Each row was made from one path, in order. Every step used is in the known rows, and no mark comes twice. Write each row's path.
(in the rows, 128 means zero)
Known rows
dibot-riraf-zema-retu: [148 153 133 113 199  83 119 114 163  81 182 106  87  76 159 128 106 152
 165 118 178  81 117 147  77 152 147 142 138 128 156 150 196 191 140 176
 134  94 158 102  59  94  74  67 137 190 130  86  99 144 130]
vete-fogit-zavonat-bufar-riraf-zema: [114  62 124 125 114 128 103 111 136 121 140 205 149 175 141 106 114 143
 139 117  81 133 108 157 130 135 125 126 153  47 125 108 119 130  96 173
  99 151 133 101 140 107 107 158 110  73  81  81  83 195 128]
zavonat-fogit: [ 79 134 102 172 139 120 138 106  89 153  85  88 139 108 113 169 173 127
 130 107 119 127 157 152  93 112 142 174 137 127 118 123 146 123 148 128
  98 142 129 127 140 103  85  88 104 174 144 131  87 117 137]
fogit-vete: [131 137  95 135 113 122 129  93 121 144 122 120 103 116 158 165 180 166
  97  85 121 136 145 103 113 104 136 109 130 141 146 125 161 122 183 114
 137 163 156 141 141  82 165 107  99 158 168 166 122 126 120]
retu-rovop: [153 187 136 134 117 126 144 140 119 178 108 137 151 136 105 126 129 150
 162 128 134 105 145  94 133 153 135 132 109 150 106 184 106 126 154  87
 125 137 121 176 135 129 124 119  99 161 132 108 143 125 148]
vagu-rovop-vete-fogit-zavonat-bufar: [121  91 106 185 110 119 154 144 113 110  97 209 173 131 148  90 131 101
 103 158  84 117  81 177 174 156  96  82 101  93 115 154  94  77 108 114
  91 149 135 132 144 117 140 170  99 118 112  84 126 169  69]
dibot-riraf: [102 125 107 136 129 118 154 110  88 143 110 133  98  97 165 138 123 138
 147 113 150  81  90 111 115 109 116 132 124 160 152 135 160 163 145 169
 106 113 154 118 118  76  86 124 141 156 153 129  85 153 190]
vete-fogit: [ 93 110 146 166 113 126 171  79 102 136 133 165 152 139  96 111 144 125
 101 126 134 117 113  94 126 160 110 125 118 106 104 129 139  94 155 110
 120 181 123 131 117 116 126 106 118 119 125 120 114 165 139]
fogit-zavonat-bufar: [115 117  65 160  92 143 110 144  98 146 122 165 152 164 175 123 152 109
  99 123  90 102 117 156 131 105 115  94 144  96 130 151 105 117 131 152
  88 153 128  97 152  95  88 193  75 138 127 107 120 139 125]
zema-retu-rovop-vagu: [176 237 143 145 138 127 129 156 133 145 142 105 128 120 105 126  95 162
 158 179 174 159 163 107 104 187 120 107 127 152  99 194 143 140 119  71
 138  56  94 186  99 189 144  64 106 164 103 127 176  80 115]
dibot-riraf-rovop: [101 106 147  95 145 123 176 121 106 121 125  83  71 118 143 119 115 115
 128 124 116  91  85 109 144  99 122 140 128 177 164 126 144 180 133 155
 178 115 148 147 118  90 116 146 185 151 152 122 100 151 168]
zavonat-bufar: [133 132 106 157 133  99 128 120 101 142 118 130 169 138 160 136 172  92
 116 103 134 109 116 139 110 125 110 102 130 119 146 158 107 117 147 157
 109 156 137 118 133  77  99 171  92 145 145 126 131 144 152]
zavonat-bufar-riraf: [117 111 103 149 110 134 103  90  78 146 109 175 146 167 168 154 135 106
 120 112 136 132 114 132 150 100 125 116 133 130 138 110 113 108 114 167
 112 136 134 102 162 104 123 176 113  77 118 150 136 143 208]
zavonat-bufar-riraf-zema-retu: [161 142 123 116 182  99  78  94 152  86 176 146 133 131 161 144 129 128
 149 123 165 133 138 163  94 140 162 129 144 104 142 120 156 150 117 180
 137 113 148  87  96 119  99 103 120 123 102  98 135 131 146]
vete-fogit-zavonat-bufar-riraf: [106  49  72 153  70 175 119  97  83 139 117 234 155 197 138 120 119 128
 104 134  80 137 102 144 180 111 131 105 135  74 120  96 114  90  92 143
  93 154 134  87 163 119 124 186 101  36 103 125 121 172 168]
dibot-riraf-rovop-zavonat: [ 95 104 166  88 101 136 141 141 132  99 148  75  89  96 120 113 129  99
 127 128 130 102  85 108 135 130 107 122 127 172 125 111 121 167 161 151
 149 122 111 128  86 132 128 168 159 129 153 139 104 119 125]
bufar-riraf-rovop-zavonat-fogit: [ 68  83 147 107 116 161 110 113 112 114 108  70 124 132  76 163 144  95
 131 121  97 169 146 149 137 113 151 175 141 143 103  63 117 134 129 118
 138 122 101 117 134 161 120 136 146  91 133 160  93  87 121]
vete-fogit-zavonat-bufar: [102  70  71 156  87 145 147 122 101 127 121 198 168 178 128 100 140 121
  95 134  83 105  95 149 144 135 114  85 125  64 117 137 107  96 124 140
  84 175 126 109 135 100  98 189  74 107 113 107 117 180 107]
bufar-riraf-zema-retu: [147 163 145 123 166 110  86  91 163 102 179 144 110 111 147 150 116 144
 148 124 167 134 152 140  96 143 167 156 154 119 129 113 180 154 123 150
 150 112 148  91  97 148 110  60 140 128 102  99 128 113 153]
retu-rovop-zavonat-fogit-vete: [137 118  78 114 110 132 101 141 122 131  98  77 128 122  73 178 181 178
 157  83 104 169 162 141 116 145 154 126 101 133  99 124 118 133 195  84
 102 136 133 165 137 109 158 107  74 159 163 165  97  98  44]
zema-retu-rovop-vete: [188 208 127 145 192 108 145 161 137 111 111 136 135  95 133 132  79 155
 143 188 191 105 136 144 124 192 130  97  75 171 109 172 137 105 133  41
 112  97 121 183 105 159 129  64 120 179 136 117 181 113  99]
zema-retu-rovop-zavonat: [174 186 133 115 109 148  94 147 158 105 166 127 152 108  82 127 127 142
 156 150 173 116 150 106 114 198 145 100  91 154  64 162 116 130 175  78
 110 122 102 136  74 185 134 118  96 142 139 120 165  71  90]
bufar-riraf: [109 134 133 152  95 149 108  70  98 164 114 167 123 144 154 167 130 126
 117 124 135 126 136 109 142  90 140 147 145 147 113 106 152 110 126 126
 130 135 125  98 154 131 126 120 134  86 128 147 125 126 215]
zema-retu: [143 188 113 152 147 131 123  88 137 101 170 134 124  97 136 146 143 122
 104 135 176 107 157 116  95 141 150 121 127 149 121 148 174 127 161 119
 141 130 133  99  84 139 100  75 107 162 149 124 157  91 140]
fogit-zavonat-bufar-riraf: [119  95  67 140  78 172  97 103  87 147 114 211 145 178 177 142 127 122
 103 125  93 126 125 145 167  80 135 111 154 100 130 116 115 111  93 151
  93 141 133  81 171 120 108 193  96  63 113 128 127 139 181]
dibot-riraf-rovop-vagu: [100 151 163 126 136 119 170 143 110 133 118  60  65 104 146 118  97 123
 135 155 127 149  91 108 130 116  89 124 162 170 160 142 155 174  98 127
 178  58 106 184 119 120 137 122 181 151 125 145 113 117 164]
bufar-riraf-zema: [118 144 173 128 134 104  95  94 141 152 136 141 112 125 158 146 130 134
 150 109 135 124 147 123  98 122 133 168 179 118 124 114 147 145 116 163
 131 140 145 116 140 127 111  97 135 121  99  95  85 146 178]
rovop-retu-zema: [126 169 142 144 105 148 126 115 157 184 155 123 151 105 114 119 146 149
 155 115 176  57 136 107  70  90 115 140 140 107 160 187 120 137 107 105
  80 184 137 111  92 144 143  70 108 180 110 141 159 154 142]
rovop-riraf: [134 141 125 146 134 123 180 161 141 178 112 135 130 120 152  91 138 139
  99 107 148 127 153  92 144 111  70 126 154 167 124 129 141  89 140 143
  99 128 117 106 174 108 109 126 140 167 164 118 129  97 139]
riraf-zema-retu-rovop: [197 199 145  99 172  88 115 147 179 118 173 125 144 113 100 116 111 174
 193 129 161 104 158 123  84 186 165 142 115 125 105 196 127 161 144 106
 149 117 138 160  89 148 102  69 108 190 111  71 143 120 100]
zavonat-bufar-riraf-zema: [127 115 142 128 149  84  86 100 134 134 136 141 142 145 171 140 136 114
 159  99 135 126 119 147 104 114 127 144 161  98 140 126 121 141 112 190
 121 142 150 114 145  94 109 148 118 109  96  98  97 157 175]
bufar-riraf-dibot: [134 125 106 158 124 143 102 144  92 157 114 175 102 122 125 172 120 106
 110 148 103 121 179  94 145  86 164 178 127 110 138  95 141 118 125 135
 148 113 129  83 115 163 105 123 149  80 147 194 149 138 154]
zavonat-bufar-riraf-rovop-retu: [116 125 149  91 132 154 133  98 133 132 158 109 145 132 142 106  83 126
  93 135 138 136 106 112 108 101 156 139 110 123 168  88 138 138  95 161
 154 127 141 113 144 152 171 117 165 100 129 152 167 114 182]

Which path is each row?
[113 114  62 145 136 109 124  98  97 137  92  81 104 115 116 192 194 166
 114  75 102 160 165 146 106  93 150 148 130 118 148 101 171 127 172 119
 122 153 155 134 156  71 133  87  97 173 167 163  89 126  99] | zavonat-fogit-vete
[117  98 148 123 173 115 137 144 111 107  77 116 113 135 170 145  99  91
  92 165 142 142  85 157 167 110 107 106 123 167 158  94 109 102  91 109
 156 110 124 163 163 115 160 168 167  88 127 148 160 147 154] | zavonat-bufar-riraf-rovop-vete
[ 77  40 105 133 129 157 198 157 118  96 103 168  91 130 140  97  67 152
  91 175  75  99  68 138 175 132 107  97 109 126 128 102 152 113  97  89
 111 125 129 146 128 120 121 142 161 114 117 112 104 188  90] | dibot-riraf-rovop-vete-fogit-zavonat
[110 107 118 137  84 143  77 103  99 130 119 158 156 156 146 152 147  81
 119 111 146 142 107 135 135 123 111 105 134 131 108 102 101 108 134 159
  92 139 111  90 134 127 128 190 108  51 118 157 128 120 174] | rovop-zavonat-bufar-riraf
[160 188 141 156 161 110 156 169 129 158  75 131 135 104 143 146 100 148
 146 170 159 105 127 127 127 169 101 111  91 171 104 167 117 101 139  52
  97 116 128 202 141 142 142  99 119 166 135 122 153 130 120] | retu-rovop-vete
[185 178 124  89 193  85 130 139 166 108 164 116 112 103 115 111  84 185
 208 133 166  84 126 132  98 176 159 141  98 132 139 190 149 194 138 140
 134  91 152 150  81 114  88  77 132 191 114  75 121 140 123] | dibot-riraf-zema-retu-rovop
[185 164 140  96 157  89  75 168 171  91 170 104 174 128 104 112 137 117
 182 124 163 116 126 159  85 201 131  89 105 109  99 181  89 150 163 140
 110 127 117 149  72 136 111 148  85 151 112  95 141 111  67] | riraf-zema-retu-rovop-zavonat-bufar
[110  87 135  98 127 137 136 108 105 126 125 121 124 166 138 133 126  86
 113 128 103 151 101 121 172  90 137 138 142 140 160 106 102 128 104 156
 178 132 136 127 162 104 139 193 162  80 131 137 143 146 186] | zavonat-bufar-riraf-rovop
[ 97 147 159  83 144 132 175 109 148 129 164  68  94  83 148  90  69 145
 115 131 156  89  86  95  82 108 142 138  97 154 174 115 168 175 116 164
 148 111 155 120 109 127 138  83 177 164 152 146 121 116 160] | dibot-riraf-rovop-retu
[187 180 185 127 180  78 143 153 208 102 183 126 126  67 139  71 129 134
 153 121 166 134 171 132 103 157 117 158 137 142 126 168 156 137 115 171
 151 110 143 101 114 134 122  70 154 202 136  54 129  92  71] | vagu-rovop-riraf-zema-retu
[130  88  41 155 102 162  83 167  78 145 113 206 123 154 150 156 117  99
 101 147  64 114 159 135 169  71 162 140 124  73 147  98 111 123  99 147
 122 118 143  59 138 147  79 191 118  53 132 178 149 151 127] | fogit-zavonat-bufar-riraf-dibot
[177 165 165 101 166  80 165 201 192 177 119 119 144 129 122  69 117 177
 178 106 147 124 159 106 118 160  80 148 141 134 120 176 102 132 120 137
 112 121 132 167 162 114 109 105 144 199 130  63 105 127 103] | retu-rovop-riraf-zema
[117 150 161 104 110 155 153 124 172 166 164  94 134 108  89  98 135 136
 143 124 146  68 123 101 101  90 130 155 136 111 170 171  99 154 102 101
 140 174 131 139 102 147 162  99 146 174 115 148 167 161 132] | riraf-rovop-retu-zema
[182 197 116 126 142 127 131 129 142 125 160 137 145 123  96 123 116 160
 162 148 171 112 162 111 122 171 159 122  93 150 105 184 135 142 153  82
 140 112 129 154 103 158 124  89 107 166 131 104 178  99 124] | zema-retu-rovop
[118 106 111 126 120 122  80 120 136 139 129 172 135 160 180 134 138 137
 138 110  96 122 129 159 118 109 134 140 177  78 135 122 118 146  99 179
 104 144 146  92 152 103  91 162 106  95  81  81  81 154 155] | fogit-zavonat-bufar-riraf-zema
[209 162  86 118 173 122 151 243 151 142 136 140 121 115  91  90  85 160
 130 159 139 127 202  83 157 137 139 145  84 128 121 157 129 125 131 115
 138  78 129 115 115 182  83 104 162 168 170 156 202  97  60] | zema-retu-rovop-riraf-dibot
[100 112 163 103 107 157 143  95 108 132 126 127 103 148 129 145 120 114
 108 132 109 144 128  92 164  81 142 158 152 160 137  90 134 127 109 121
 192 134 123 131 159 145 149 142 176  90 134 144 137 126 192] | bufar-riraf-rovop
[112 125 162  93  97 176 132 110 162 164 160 123 124 139 100 123 111 149
 142 121 151  88 121 103 119  65 138 162 144 113 178 149 104 146  75 104
 143 162 135 123 116 165 180 102 162 118  96 156 171 162 171] | bufar-riraf-rovop-retu-zema
[129 116 157 150  64 136  76 101 115 126 122 178 163 124 134 137 152  67
 147 108 138 151 117 145 155 129 123 120 118 137 108 131  93 109 120 170
 124 133 123  85 138 140 165 195 122  68 123 133 125 105 156] | vagu-rovop-zavonat-bufar-riraf
[109  75  72 174 132 128 147 148 103 112  98 188 164 156 150 110 122 115
  80 152  97 107  89 169 145 156  86  70 111  80 123 135 109  78 110 106
  66 156 117 133 139 102 114 175  82 109 113 106 128 185  89] | rovop-vete-fogit-zavonat-bufar
[125 124 117 146  98 112  98 106 135 112 113  87 117  79  99 176 213 130
 143  71  96 172 161 154 113 127 141 142 117 134 106 118 134 125 184 122
 128 142 140 124 135 111 173 105  90 161 164 152  83  86  41] | vagu-rovop-zavonat-fogit-vete
[163 134  63 104 141 132  95 131 144  94 131  82 111 117  70 173 170 185
 149 100 124 174 174 152 108 154 179 119  87 126 101 122 140 138 194  86
 114 113 128 142 102 127 153  80  77 165 152 162 127  90  24] | zema-retu-rovop-zavonat-fogit-vete
[167 146 164 130 209  78 162 143 169  87 134 148 148 114  82 100  71 171
 160 179 157 114 113 139 104 232 117 110  78 112 100 148 146 108 125  60
 117 123 125 196  84 151 142  45 130 163 101  79 148 173  59] | riraf-zema-retu-rovop-vete-fogit
[ 97  65 100  94 113 152  97 106 119 102 109  68  88 137  84 188 176 143
 118  85  82 194 144 144 144  92 161 147 135 135 124  46 135 130 158 113
 155 131 120 133 154 125 173 124 134 102 150 192  99 102  88] | bufar-riraf-rovop-zavonat-fogit-vete
[141 215 191 155 100 116 142  89 159 157 169 124 163  49 140  91 122 121
 124 123 168 103 141 108  69 134 138 150 104 138 124 163 157 127 126 144
 139 145 153 111 112 165 174  56 135 183 147 119 136  78 133] | vagu-rovop-retu
[158 125 101 153 153 116 165 221 133 168 113 136 114 102 131 104 124 117
  92 134 116 121 195  86 148 101 105 159 119 130 150 127 130 116 137 140
 125 107 130  87 138 151  82 116 164 155 179 166 161 114  94] | rovop-riraf-dibot
[108 111  84 140 114 131 100 115 125 121 111  62 114 115 101 185 206 144
 118  72 110 163 160 144  98 120 143 123 127 124 117  92 148 123 189 117
  93 151 127 130 124 106 149  98  81 155 165 179  83  97  55] | rovop-zavonat-fogit-vete
[201 166 105 112 159 131 176 187 166 148 136 149 144 138 111  72  90 183
 145 135 175 137 174  93 157 155 117 115 105 168 116 172 128 109 129 112
 113  90 126 135 148 142 117 100 137 175 152 101 179  91 103] | zema-retu-rovop-riraf
[109 177 192 143 114 129 160 142 118 156 125  53  94 115 128 122 123 105
 114 155 122 172 130  95 112 129  91 125 182 154 136 141 136 135 105  92
 182  86  92 184 128 155 149 109 157 144 117 137 137  96 144] | riraf-rovop-vagu
[109  67 100  99  93 168 124 127 101 123 116 157 114 187 154 128 116 104
 101 136  74 142 108 133 186  75 150 122 149 122 148  94  97 127  91 143
 166 133 129 110 175 121 126 211 146  64 116 135 140 136 160] | fogit-zavonat-bufar-riraf-rovop
[103  61  78 157 110 162 126 117  86 115  87 228 148 184 161 129  90 131
  85 164 105 137  88 160 182 123 105  89 114  94 124  89 124  77  77 114
  70 137 131 110 168 125 138 176 117  42 102 132 131 179 146] | rovop-vete-fogit-zavonat-bufar-riraf
[105 154 189 130 105 153 140 117 115 156 118  90  87 143 141 139  95 120
 110 166 124 195 131  97 145 108 101 136 184 166 134 101 147 138  83 102
 193  76  88 169 153 170 169 120 176  92  97 162 139 102 185] | bufar-riraf-rovop-vagu
[ 98  28 114  98  88 172 151 106 104 106 133 182 130 194 118 100 106 114
  93 140  56 150  87 128 197  99 144 121 136  92 139  84 105 109  89 133
 164 146 125 114 166 131 142 208 152  38 103 124 139 171 143] | vete-fogit-zavonat-bufar-riraf-rovop
[109 174 173 105 128 133 162 102 160 139 167  67 128  90 129  98 100 135
  91 138 149 112 132  87  77 120 141 136 124 141 148 119 150 147 127 120
 166 151 135 130 120 159 159  74 160 169 149 135 152  94 155] | riraf-rovop-retu
[ 79 125 120 158 111 134 104 121 109 132 111  68 146 107  83 165 176 108
 134 102 129 130 155 150  87 141 122 152 142 133  83 106 118 123 171 122
  84 138 103 111 105 136  97 107  92 153 144 149  81  82  94] | rovop-zavonat-fogit
[173 133 100 101 115 152  64 129 116 102 143 167 162 164 111 140 103 126
 155 131 162 146 130 141 144 157 153  97  93 128 100 129  95 123 129 129
 109 107 113 111 114 162 145 173 104  62 109 144 175 101 147] | zema-retu-rovop-zavonat-bufar-riraf
[162 128 161  95 128 103  62 143 153 126 127 144 157 151 125 121 121 129
 197 106 138 137 125 144 105 155 131 136 127 107 100 148  73 151 122 158
 108 127 123 138 134 135 129 167 102  97  91  93 106 139 131] | retu-rovop-zavonat-bufar-riraf-zema
[113 135 167 121 124 137 130 128 102 141 108  89 107 160 142 131 102  96
 116 158 116 196 107 115 146 107 104 118 169 145 155 116 115 131  74 131
 179  68  93 165 153 147 165 161 165  78  97 160 148 113 180] | zavonat-bufar-riraf-rovop-vagu
[109  81 130  95 127 113 124 152 115  91 137  78 124 125 136 108 150  71
 130 110 127 108  63 139 132 124 104  93 116 147 153 127  87 164 150 182
 134 122 120 132  96  82 117 224 137 121 142 139 108 137 122] | dibot-riraf-rovop-zavonat-bufar
[117 113 148 107 113 121 116 158 126 105 133  75 155 135 122 109 170  53
 110 120 127 131  93 130 120 135 104  94 130 126 125 130  70 129 153 156
 144 151 100 132 112 119 130 209 119 114 142 132 136 108 109] | riraf-rovop-zavonat-bufar
[ 89  55 121 136 103 180 166 133 119 108 105 203 115 161 130 107  74 145
  70 185  72 136  99 134 196 124 124 115 125 115 110  70 136  77  83  58
 123 146 108 135 156 166 153 135 161  61 104 124 136 172 116] | bufar-riraf-rovop-vete-fogit-zavonat
[101  91 101 100 123 130 120 121 137 100 117  35  89 113  85 171 200 138
 107  88  79 176 152 140 122 111 151 138 123 127 130  84 134 139 183 104
 154 145 121 148 130 109 163 114 118 152 163 174  99 101  49] | riraf-rovop-zavonat-fogit-vete
[100  49 154 127 167 119 177 118 106  96  90 157 141 156 119 121  86  99
  89 169 120 153  61 138 179 148 103 101  96 122 144  86 120  77  95 104
 141 138 119 170 147 120 177 155 171  65 111 135 156 195 131] | zavonat-bufar-riraf-rovop-vete-fogit
[159 158 209 134 152  59 159 162 196 155 134 126 129  83 152  64 152 122
 158  94 132 130 154 124 114 141  76 169 159 144 120 172 127 132 118 183
 139 132 144 129 164 114 125 101 159 206 142  52  90 113 102] | vagu-rovop-riraf-zema
[ 79 114 148 119 122 139 129 137 129 115 109  33 129 107  70 147 170  93
 128 115 103 141 147 149 114 136 138 162 138 136 102  92 111 136 161 114
 135 142  92 136 116 139 106 127 135 143 143 141  94  84  81] | riraf-rovop-zavonat-fogit
